What can hang from each mark
P: N
B: U
J: U
E: R
C: Z
M: R U
R: E M
Y: H K
K: R Y
U: B J M N
D: L
L: D
W: G P
G: W
Z: D N
N: P U Z

Every row comes from one small tree of marks. The marks that hang from a mark follow it in brackets, in alphabetical order. Every link used is in the known rows. Which tree was each row made from?
(in the rows, 128 means zero)
Known rows
R{M{U}}: [133 106 149 139 130 125 117 113 146 107  97 138 110 134 129 111 134 142
 124 171 138 137 134 132 126  97 154  74 132 125 164 126 119 112 111 122
 101 133 131 119  91 131  98 147]
M{U{N}}: [141 133 143 126 143 123  84 120 123 139  79 105 111  99 150 110 144 154
 108 138 139 120 118 146 137  88 129  73 125 125 147 180 121 143 132 141
 150 122 156 127  99 108  85 159]
Z{D N{P U{M}}}: [130  81 101 113 205 148 162 102 130  92 144 133  47 214 142  84 122  77
 181 141 165 123 138 147 159 115 141 152 212 119 112 106 196 108 171 149
 149 143 146 107 110 128 143 153]
W{P{N{U{B} Z}}}: [131 142 160 103  83  99  89 105 133 108 140 137 172 151 101 184 143 111
 104 170 125 151 131 100 111 172  83 164 140 111 115 155 200 150 121 142
 135 127  98 134 102 151 191 104]
J{U{N}}: [134 144 110 132 133 135 117 158 144 146 101 104 123  84 185 102 117 119
 122 134 140 106 113 117 117  67 109 119 149 166 122 149 109 174 126 174
 151  97 132 123 116 144  80 122]
K{R}: [128 116 150 139 113 120  95 149 169 112 136 103 106  79 131 115 161 156
 117 149 114 111 133 103 148 123 122 132 129 138 129 119 117 138 137 134
 133  95 121 129 162 150 152 114]
E{R{M{U}}}: [133  88 147 125 125 123 122 105 146 105 108 126  84 122 134 108 128 159
 110 162 142 155 148 115 136 128 138  70 121 134 160  87 130 153  93 118
 100 109 107 116  95 112 112 159]
L{D}: [160  88 136 139 131 135 131 128 129 142 122 123  90  82 153 112 140 126
 156 197 160 103 124 167 133 125 135 107 167 128 158 134 109 131 157 128
 133  91 115 126 148 173 168 125]
M{R{E} U{B N}}: [106 173 137  92 125  99 101 114  68 121 116 131 154 121 130 126 145 131
  94  74 104 122 141 170 130 147 166  55  70 134  93 177  97 147 116 131
 144 125 162 114 137  64  56 162]
Z{D N{P U{B}}}: [145  97 134  70 179 135 166 108 104  95 139 155  48 191 137 116 138  72
 169 146 161 112 170 154 166 151 142 143 203 117 103 115 186 114 153 152
 155 133 136 103 132 141 182 154]
R{E M{U{B}}}: [115 130 137 131 130 113 132 112 101 121 134 179 139 132 127 127 124 128
 109 184 121 146 153 149 144 119 183  76 116 105 116 126 112 106 109  84
  89 163 124  94 139 111 113 171]
J{U{N{P}}}: [128 163 113 136 148 142 126 141 156 150 103  93 110 100 180 104 119 128
 140 140 153 126 106 133 135  81  99 120 163 164 118 149 124 177 139 191
 161  95 132 133 123 153  74 127]
J{U{M}}: [133 119  89 174 122 160 124 128 139 129 106 108 132 129 167  95 106 100
 135 149 155 118 118 103 110  88 122 136 163 148 136 118 111 157 109 141
 131 111 132 110 122 155  62 121]
Y{H}: [139 146 175 121 131 141 111 155 135 144 120 120 146 103 170 149 126 138
 135 102 153 130 117  96 117 157 138 138 122 120 126 126 111  88 148 132
 122 108 142 105 141 124  92 152]
J{U}: [139 121 111 137 117 136 115 143 140 131 107 104 121  98 183 106 123 119
 132 164 153 118 126 102 116  74 107 114 159 175 146 137 112 184 114 165
 142  78 129 121 124 177  92 116]
B{U{N{P Z}}}: [151 165 147 148 133  96 130 114 126 149  54 106 108  99 145 130 148 113
 108 125 106 144 120 162 141 107  97  96 121 154 131 136 122 176  92 171
 152 137 167 149 160  98  97 137]
J{U{B}}: [152 140 127 126  90 142 129 137 106 131 100 135 134 102 160 136 124  95
 119 158 150 107 159 117 118 130 122 120 152 148 129 130  98 162  84 145
 140  96 121 105 151 167 113 117]
U{B J M}: [152 155 106 168 100 193 176 159  92 163 152 153 169 161  67 156 123 106
 140  68 126 112 149 120  94 148 161 191 103  92 131 109  80  72 101  63
 100 169 105 136 138 126 155 131]
J{U{M N{P Z}}}: [111 145  91 179 150 133 134 117 166 147  82  89 119 121 168  98  98 104
 125 106 145 123  81 140 139 100  94 153 140 122  95 130 125 163 117 168
 157 155 136 130 126 129  48 116]
Y{K}: [176 151 109  91 163 156 107 151 144 146 117 111 107  95 136 114 110 132
 118 110 116 121 125  99 120 130 140 129 117 155 151 150 108  91 167 116
 153  90 122 144 173 114 129 105]
K{R{E M} Y}: [104 120 142 149 150  94 109 126 157 103 162 154 120  61 127 124 141 132
 124 205  97 148 119 129 152 112 135 122  90 162 107 109  88 116 110 122
 107 162  89 141 162 113 138 132]
C{Z}: [ 69  82 139 147 112 105 137 141 147 112 101 130 113  58 140  90 121 150
 106 165 107  94 141 131 143  93 102  82 120 119 129  93  86 144 124 123
 114  91 134 132 157 179 146  92]
Z{D{L} N{U}}: [149  31  93  56 180 125 142 130  80  82 147 156  73 198 123 105 121  95
 152 148 134 104 147 104 156 120 146 143 199 174 154  97 181 132 161 141
 160 110 161 115 111 157 152 105]
U{B M N{Z}}: [121 136 130 171 109 124 144 130 116 141  93 148 145 116 101 153 106  78
  86  52  89  78 127 148 136 192 136 169  88  47  57 106  88  68  91 100
 113 205 126 103 169  78 124 107]
P{N}: [125 114 156 146 105 128  98 141 122 149 147 127 142 114 107 153 135 158
 117 154 117 117 118  91 132  88 123 128 173 142 153 145 151 108 139 117
 118 106 134 144 126 167 141 105]
J{U{B M}}: [145 140 103 167  96 165 136 122 107 130  97 134 144 133 141 125 105  76
 125 144 149 103 149 118 108 145 133 139 156 121 118 112  95 136  77 125
 132 130 122  97 149 149  88 120]
P{N{U}}: [124 122 159 137 124 130  79 127 112 119 140 117 145 133 107 147 121 177
 130 170 134 138 115 110 120 107 102 110 174 128 153 124 200 123 154 101
 131  91 143 133  96 166 151 119]
Y{H K{R}}: [180 201 147  89 169 166  75 155 164 147 103 107 135  71 156 121 120 152
 116  70 145 137 109  86 121 198 168 162  88 132 140 147 111  69 159 106
 187 128 130 135 177  76 101 136]
E{R{M}}: [124  81 148 126 121 128 146 134 159 105 143 134  87 114 129 119 120 147
 117 144 121 142 150 103 132 136 130 101 125 138 137  59 126 136 107 124
  80  96  91 115 120 124 139 135]
G{W{P}}: [145  91 108  96  95 102 122 149 184 161 167 111 137 116 171 145 139 134
 152 149 115 114 136 127 110 122 100 108 147 141 153 171  90 162 136 202
 103  90 104 100 107 132 197 107]
M{R U}: [119 127 144 106 118 108  84 101 109  97  97  90 123 138 137 106 161 148
 119 101 127 129 124 131 114 112 134  47  99 166 162 168 110 170 120 159
 140  74 164 138  99 114  46 135]
N{P U Z}: [105 124 148 131 162  89 112  91 162  97 100  86  90 143 141 130 117 166
 147 145 143 167  94 157 161 154  48 122 131  97 106  96 198 167 155 146
 140 104 137 133 129 160 140 115]
J{U{B M{R}}}: [129 147 101 151  91 154 137 121 100 112 102 122 153 144 138 122 114  77
 126  99 136 103 147 119  96 158 139 128 130 147 112 107  85 146  74 140
 129 113 131 103 144 130  55 109]
K{R{E M{U{B}}}}: [116 136 144 138 122 109 101 119 138 106 136 153 127  99 120 115 150 151
  99 178 115 139 149 140 163 134 177 100 106 110 114 122 119 125 105  92
 123 160 120 109 156 115 136 156]
J{U{M{R{E}} N}}: [ 98 153  73 160 144 140 129 143 129 131 124 104 153 124 169  85  99 105
 121  84 124 113  99 130 106  82 139 124 120 162  92 133 101 162 125 158
 136 118 148 115 123 100  21 126]
W{G P{N}}: [137 141 147 119  22 116 144 123 138 150 166 165 187 125  85 192 153 136
 113 170 122 165 154  88 111 139 104 176 168 139 152 165 206 130 139 149
 115 105 116 175 129 160 205  98]
W{P}: [139 128 141 102  98 121 117 135 171 121 156 123 139 137 138 147 160  95
 130 174 127 137 139  82 104 129 104 155 143 151 125 162 137 149 151 185
 116  80  92 128 123 151 163 119]
Z{D{L}}: [160  52 108  94 124 132 143 133 100 125 140 116 106 156 124 127 136 127
 135 166 124  92 128  88 145 138 144 147 163 180 181 128 111 117 174 140
 136 112 140 120 143 171 145  86]
R{E M{U{J}}}: [110 132 108 136 154 128 142 138 123 145 162 157 143 138 130 103 127 163
 129 157 131 167 117 137 131  45 177  98  99 136 151 141 118 127 134  83
  97 160 120 136  91 124 111 177]
K{Y{H}}: [141 143 177 123 145 125 101 129 123 138 116 130 135  74 161 161 129 115
 146 146 143 139 112 109 113 159 109 127 104 154 135 139  77  93 114 149
 126 132 119 131 140 116  90 146]
K{R{M{U}} Y}: [134 121 163 147 142 103  78  96 156  91  96 130 102  71 121 121 159 134
 122 205 123 144 121 134 140 122 126  93  97 155 156 132  90 129  75 137
 136 165 101 154 118 115 115 139]

Write each row's tree
[145 186 142 113 145 167 148 128 109 127 143 120 130 171  92 157 125 167
 180 130 163 169 142 159 119 168  90 143 133 104 130 106 171 133 156 101
 139  98 114 143 117 163 177 149]	N{P U{B J}}
[122 182  90 179 171 191 173 160 155 184 154 105 141 162  92 115 113 148
 165  47 132 135  82 144 112  85 129 197 116 113 119 134 115  89 170 116
 126 165 122 172 106 109 103 146]	U{J M N{P}}
[138  97 121 108  84 103 109 145 172 174 175 118 158 121 146 161 137 148
 142 156 116 118 126 116 111 113 103 113 164 139 166 182 117 153 138 190
 108 105 109 114  92 138 199  99]	G{W{P{N}}}
[146 158 142 130 131 145 147 141 117 143 105 161 140 135  98 132 132 140
 118 107 130 130 138 151 113 106 173 109  95 110 149 138  99  97  98  96
 115 177 116 140  82 105 124 162]	R{M{U{B J N}}}
[139 187 122 154 150 191 153 111 109 125 138 118 140 202  77 146 108 148
 185 115 167 168 130 164 109 181 104 165 137  79 121  84 169 104 148  79
 129 132 117 132 116 142 152 154]	N{P U{B J M}}
[158 189  96 169 130 158 154 148  96 154  97 107 165 147 103 115 141 110
 126  39  99 133 116 146  70  80 152 123  84 183 159 130  88 150  84 128
 134 144 168 167 112  63  65 149]	B{U{J M{R} N}}
[149 155 116 148 129 182 141 138  90 118 140 137 161 175  83 142 107 140
 156 103 147 137 142 139  86 162 124 157 113  87 130  86 148 101 129  54
 116 135 117 118 104 131 163 144]	N{U{B J M}}
[102 131  74 160 127 139 128 126 126 118 134 104 149 140 167  89 107 103
 132 117 135 125 112 111 107  89 135 121 128 169 114 123 103 169 116 149
 127 102 143 114 132 132  31 122]	J{U{M{R{E}}}}
[155 163 100  98 171 141  90 153 157 141 145 112 115  69 137  99 123 152
 103 125 103 133 123 101 145 129 157 140 100 155 126 151 112 107 174  98
 167 111 117 144 199  98 143 115]	Y{K{R{E}}}
[132  72 122  88 185 127 173 128 139 123 154 143  35 170 154  96 150  72
 161 136 147 101 147 125 179  88 152 153 208 154 120 142 150 119 166 183
 143 131 134 131 138 147 155 140]	Z{D N{P}}
[136 121 155 107 140  98 144  76 123 104  98 104  80 159 133 147 131 125
 138 152 156 138 130 177 166 215  84 142 134  78 102 110 182 138 148 126
 150 154 123 111 144 147 187 127]	N{P U{B} Z{D}}
[112 162 135 174 128 130 156 109 131 148  90 135 127 137  95 157 106  87
 112  60 106 101 120 169 153 209 119 174 105  42  50 106 108  71 107 118
 123 205 126 116 181  88 113 114]	U{B M N{P Z}}
[119 158 164 133 155 106  79 132 135 129 151 133 144  41 162 144 147 140
 128 165 127 152 103 112 147 154 129 140  81 150  99 139  87 114 123 126
 146 160 113 130 173  99 106 162]	K{R{E} Y{H}}
[ 98 146  69 160 139 162 168 163 116 144 199 116 174 172  99 107 120 140
 150  34 105 137  98 113  90  80 157 169  72 153 126 119  95 118 148  93
  93 132 128 157 115 105  87 132]	U{J M{R{E}}}
[147 113 145 117 111 146 145 118 121 124 121 144 106 129 107 129 129 156
 114 131 142 152 161 122 127 141 151  94 100 126 164  91 119 146  75  94
 102 132  92 131  89 111 140 165]	E{R{M{U{B J}}}}
[132 144 158  96  91 115  97  98  77  97  91 118 136 140 116 137 162 125
 107  96 124 116 157 146 116 169 149  54  91 141 142 158  94 150  86 142
 138  94 154 123 126 108  68 138]	M{R U{B}}
[131 162 104 168 117 153 178 164 109 180 126 147 167 129  74 157 111 103
 107   4  96  95 111 143 114 146 140 213  56  65  85 120  81  81  97  71
 118 228 109 149 134  83 145 123]	U{B J M N{Z}}
[ 76  38 103  94 163 108 181 121 119 100 116 161  65 136 123  75 116 106
 131 164 119  92 146 126 191 104 130 120 178 153 141  90 117 141 138 155
 151 124 155 150 160 188 143  74]	C{Z{D{L} N{P}}}
[139 151 147 114  42 117 128 111 130 128 161 159 189 140  84 187 140 152
 121 183 140 183 153 104 105 153  86 162 169 126 152 147 247 140 154 138
 123  91 123 165 108 159 215 110]	W{G P{N{U}}}
[134 168 129 121 172 162 136 132 142 127 151  91 115 167 116 125 124 192
 194 139 168 182 108 149 118 111  76 139 144 135 151 112 187 154 184 121
 142  78 123 159  91 171 152 147]	N{P U{J}}
[139 153 185 135 140 118  74 128 151 121 116 118 132  47 152 150 150 134
 134 149 139 137 110 108 134 173 114 142  89 150 127 134  82 108 103 143
 153 144 112 144 157 110 108 141]	K{R Y{H}}
[ 75  37 121 107 148  99 175 140 133 107 116 159  64  92 155  62 129  90
 111 152 116  69 156 132 167  65 142 107 160 135 124 105 105 137 124 143
 133 130 142 130 144 165 171 105]	C{Z{D N}}
[ 71  62 125 104 179 107 165 112 138  84 110 143  51 124 152  61 118 114
 139 171 144 105 148 161 172  93 112  98 176 118 116  90 155 149 146 142
 150 117 147 129 131 173 171 120]	C{Z{D N{P U}}}
[127 136 148 119  36  86 130 103 139 129 143 155 186 129  89 192 139 148
 105 161 128 182 140 106 120 157  70 175 144 113 138 145 249 153 134 137
 129 119 124 174 113 155 215  94]	W{G P{N{U Z}}}
[155 159 139 110 120 161 135 152  90 121 145 132 146 142 101 154 125 156
 153 117 143 142 151 138  93 148 108 138 111 112 138 102 151 128 137  78
 129  99 114 128 105 152 190 142]	N{U{B J}}
[138 132 138 115 117 115 137 139 105 121 120 128 143 126 104 163 120 150
 121  86 123 141 128 142 120 157  85 156  70  90 118 101 154 150 111  76
 130 144 114 140 114 148 193 116]	N{U{B J} Z}
[115 171  87 148 106 168 183 156  73 148 189 152 189 174  67 145 121 111
 137  27 100 122 140 128  88 149 174 176  65 120 102 110  76  91 113  69
  95 155 117 137 147  96 114 133]	U{B J M{R{E}}}
[114 164 131 148 108 148 146 137  98 120 119 140 158 146  90 141 114  81
 111  23  86  77 142 149 103 202 163 141  86  92  65 106  76  66 107 120
 109 149 138 105 158  61  81 116]	U{B M{R} N}
[142  99 106  78 207 149 176 134 126 120 167 132  52 198 139  91 138 109
 189 120 169 136 134 142 152  77 136 165 189 152 138 129 193 137 182 148
 159 128 133 146  85 149 182 159]	Z{D N{P U{J}}}
[ 96 130 123 106 134  95  91 104  97 109 135 104 135 132 149 102 150 157
 115 116 118 146 119 137 129  97 148  47  90 167 135 171 114 175 136 142
 132  86 167 126 118 102  45 155]	M{R{E} U}
[121 138 133 150  84 148 144 122  94 105 126 140 153 164  85 145 125  78
 121  64  99  93 158 129 100 208 156 135 104 103  95  91  79  78  92 108
  94 124 133 100 169 102  92 107]	U{B M{R}}
[124  91 138 126 143  91 157  99 165 140 115  86  66 134 155 126 147 124
 135 137 136 125  97 139 181 133  95 158 140 122 124 142 136 141 164 167
 137 151 124 140 152 157 149 109]	N{P Z{D}}
[109 106 157 143 121  94  78 114 122 117 121 110 143 119 109 152 118 175
 107 147 120 138  96 116 136 112  82 125 142 110 135 119 202 139 134 103
 134 127 142 143 101 160 153  96]	P{N{U Z}}
[105 115 125 138 151 109 121 116 128 123 140 155 126 131 144 104 125 147
 117 190 125 159 126 142 146  76 173  71 120 126 133 131 122 119 130  98
  91 146 133 106 117 119  96 169]	R{E M{U}}
[127 104 112  91 180 137 140 168 120 106 161 156 100 157 125 110 124 120
 160  94 131 135 141 116 125  61 119 139 155 145 128 103 177 147 137 125
 135  97 137 145  89 146 162 139]	Z{N{U{J}}}
[129  70 135 118 124  98  96 102  94 118 124 112 135 154  97 152 117 170
 107 163 121 128  91 105 150 133  99 145 157 135 164 126 204 135 153  97
 150 146 150 142  99 170 160  79]	P{N{U Z{D{L}}}}
[100 130 125 135 164 108 122 129 131 133 133 155 130 115 146 100 119 150
 110 164 114 150 116 156 146  69 175  74 111 120 112 141 119 112 139 106
  98 162 136 108 109  94  88 176]	R{E M{U{N}}}
[151 203 133  94 189 153  97 156 165 145 130 136 147  80 156 112 102 151
 111  85 133 157 108  97 129 180 199 159  79 128 117 128 113  50 160  81
 159 160 122 124 180  59  96 150]	Y{H K{R{E M}}}
[127 120 143 131 140  94  85 111 132 140  64  99 110  92 156 114 141 149
  91 116 127 120 101 147 150  93 114  83 100 109 134 179 121 158 118 140
 153 150 155 134 102 105  86 144]	M{U{N{Z}}}
[127 127 158 133 123 103 125 113 128 119  73 158 123 117 117 134 129 121
  92 125 118 121 136 158 141 139 156  94  94  87 121 127 106 101  80 114
 112 185 128 115 111  99 111 142]	R{M{U{B N{Z}}}}
[136 103 103 126 102 120 101 125 163 154 167 111 166 153 140 150 119 151
 152 159 127 128 119 130  99 134  97 118 167 111 159 158 146 144 140 165
 108 117 114 101  78 126 191 112]	G{W{P{N{U{M}}}}}
[128 129 147 123  18  84 146 113 147 154 152 163 185 113  89 195 151 129
  95 151 112 164 140  91 130 141  89 184 142 125 138 164 210 144 126 151
 118 132 118 183 137 157 208  81]	W{G P{N{Z}}}
[101 142 117 152  99 140 149 124  83 112 156 153 165 162  95 144 116  84
 119  76  91 105 153 135 113 195 168 132  98 102  73  96  82  83 109  96
  87 134 132  92 188  93  92 121]	U{B M{R{E}}}
[ 85 120  95 161 131 131 137 130 123 111 165 117 150 157 124 104 117 114
 132  84  98 121 114 118 115 123 151 127 107 138  96 104 100 107 145 119
  89 111 147 111 154 102  65 121]	U{M{R{E}}}
[135 155 132 168 111 163 142 143 104 144 110 153 148 129  95 146 108  81
 110  76 105  78 149 147 119 188 154 155 121  63  73 107  86  53 114  97
 109 171 128  93 166  83 122 129]	U{B M N}
[131  89 119 104  97  80  99 127 169 158 155 108 158 123 151 160 127 159
 135 151 114 128 114 134 114 129  76 115 147 118 156 172 148 172 133 178
 118 117 114 113  80 135 207  94]	G{W{P{N{U Z}}}}
[143  71 115  99  88  79 124 133 170 177 167 107 141 124 160 156 143 136
 128 148 113 106 113 124 126 117 101 133 153 135 164 197 117 159 137 189
 117 145 104 115  90 132 219  91]	G{W{P{N{Z{D}}}}}
